Each row comes from the steps of one path. Every step used is in the known rows, and no mark comes twice. Write the path behind each row, first mark first.
Known rows
S/W: [ 1.01  2.01 -2.76  1.17 -2.50 -0.78  1.57 -2.54 -1.38  0.80  0.26  0.69
  1.24 -0.02  1.70]
G/D/J/L: [-1.06  2.83 -0.49  1.22 -2.05  0.44 -4.81  1.42  0.11  1.00 -0.19  1.51
 -1.59  0.07 -1.31]
J/L: [-0.52  1.43 -1.20  0.70 -1.37  1.29 -0.13  0.20  0.41 -0.20 -0.51  1.18
 -1.02 -0.11 -0.70]
W/L: [-0.08 -0.52 -0.80  3.61  0.86  1.61 -1.10  0.77 -0.20  0.68 -0.73  0.07
 -1.84 -0.47 -1.25]
C/W/L/G: [ 0.42  0.58 -1.14  4.86  1.48  2.55  1.00  0.54 -0.30  0.67 -1.20  2.12
 -1.45  1.82 -1.19]
G/D: [ 0.49  1.52  0.52  0.87  1.16 -0.52 -2.48  0.66 -0.98  0.31  1.18 -0.62
 -1.29  1.20 -0.78]
J/S: [-0.40  0.56  0.03 -1.79  0.90 -0.89 -0.59 -2.01  2.55 -1.05  0.54 -1.87
  0.04  0.84  0.48]
D/J/S/W: [ 0.15  2.84 -2.60  0.03 -2.68 -1.90 -1.27 -3.30  0.65  0.82  0.42 -0.19
  1.32  0.28  1.91]
S/W/D/J: [-0.17  2.88 -1.60  0.35 -3.70 -1.13 -1.74  0.59 -0.51  1.93  0.15  1.11
  0.34 -0.06  0.85]
L/G/D/J/S: [-0.78  2.04  0.43 -0.53  0.43 -1.60 -4.81 -0.54  2.39  0.20  0.72 -1.13
 -0.83  2.09 -0.11]
L/G/D/J: [-0.56  2.15  0.53  1.67 -0.75 -0.89 -6.13  2.02 -0.38  1.77  0.19  1.03
 -1.31  1.71 -0.82]
W/D/G: [-0.02  0.45 -0.03  1.10 -0.20  0.03  4.97  2.80 -0.09 -0.34  0.98  0.17
 -0.10  0.49  1.04]
S/W/L/G/D: [ 1.03  2.13 -1.20  4.45  1.01  0.40 -1.65  0.57 -1.41  0.78  0.32  0.47
 -2.45  3.10 -0.68]
G/D/J: [-0.79  2.03  0.93  0.70 -0.89 -1.28 -6.65  1.76 -0.45  1.85  0.50  0.48
 -0.82  0.27 -0.85]
C/J: [-1.14 -1.39  0.87  0.10  2.25 -0.94  3.86  1.00 -0.68  1.36 -0.84  0.75
  0.36 -0.35 -0.78]
W/L/G/D/J: [-0.58  1.94  0.31  2.85 -0.38 -0.43 -6.52  2.35 -0.40  2.01 -0.18  1.08
 -1.91  1.55 -1.26]
C/W/L/G/D/J/S: [-0.75  2.36  0.07  0.79  1.08 -0.40 -4.87 -0.69  2.08  0.64  0.39 -0.46
 -0.90  1.34 -0.85]
S/G: [ 1.83 -0.94 -1.33  1.82  0.59 -0.02  2.55 -2.99  0.09  0.85  1.92  0.89
 -0.38 -0.01  1.12]

Which path is each row?
[ 0.45  3.47 -2.60  1.05 -2.08 -1.87 -1.76 -2.89  0.40  0.86  0.59  0.00
  0.55  1.75  1.62]  L/G/D/J/S/W
[ 0.32  3.36 -2.37  0.22 -2.23 -1.98 -2.12 -3.06  0.31  0.89  0.89 -0.38
  0.88  0.71  1.55]  G/D/J/S/W
[-0.36  2.55 -0.98  1.76 -1.82  0.36 -3.91  0.38  0.13  1.30  0.48  1.85
 -1.74  0.09 -0.99]  S/G/D/J/L
[ 0.06  1.41 -2.64  3.54 -0.97  0.26 -1.93 -1.56  0.21  1.22 -0.48 -0.05
 -0.90 -0.20  0.04]  D/J/S/W/L
[ 1.04 -0.10 -1.14  0.59  0.35 -1.17 -0.23 -3.75  2.04  0.93  2.07  0.01
 -0.32  0.28  1.30]  D/J/S/G
[ 0.56  2.36 -0.30  2.67  0.76  0.61 -1.80  1.16 -0.70  0.09  0.43  0.75
 -2.50  3.25 -1.07]  J/L/G/D
[ 0.48  1.35 -1.43  1.66 -1.43 -0.41  5.72  1.53 -0.72  0.07  1.07  0.50
  0.55  0.51  1.89]  S/W/D/G
[-0.79  2.42 -0.20 -1.81 -0.53 -0.85 -1.87 -1.15  2.47  0.31  0.67 -0.64
  0.45  0.25  0.18]  C/W/D/J/S
[ 0.95  2.29 -1.22  3.86  1.33  0.11 -1.92 -0.09 -0.55  0.47  0.55 -0.19
 -2.45  3.34 -0.59]  J/S/W/L/G/D
[-0.18  2.70 -1.50  2.69 -1.48  1.76  0.30  1.17  0.33  0.71 -0.98  2.90
 -1.24  2.35 -0.66]  C/W/D/J/L/G
[-0.46  1.73 -1.06  2.65 -1.34  1.08 -1.33  1.39  0.65  0.45 -1.24  2.31
 -1.68  2.67 -0.43]  D/J/L/G
[ 1.20  0.35 -1.52  0.47 -0.09 -1.10  0.97 -3.51  1.93  0.92  2.26 -0.04
 -0.45  0.58  1.50]  W/D/J/S/G
[ 0.37  1.30 -2.38  4.57 -0.43  0.74 -0.72 -0.37  0.43  0.89 -1.07  1.15
 -1.62  2.80  0.07]  D/J/S/W/L/G
[-0.86  1.88 -0.15 -1.98 -0.89 -1.46 -2.26 -0.73  2.66  0.10  0.59 -1.29
 -0.09  0.76  0.52]  W/D/J/S
[-1.18 -0.41  0.74 -1.65  2.50 -1.55  2.09 -1.29  2.19 -0.11  0.04 -1.31
  0.29  0.63 -0.06]  C/J/S
[ 0.23  1.97 -2.46  3.78 -0.62  0.10 -2.80 -1.31 -0.06  1.34 -0.06 -0.26
 -1.36  0.12 -0.24]  G/D/J/S/W/L
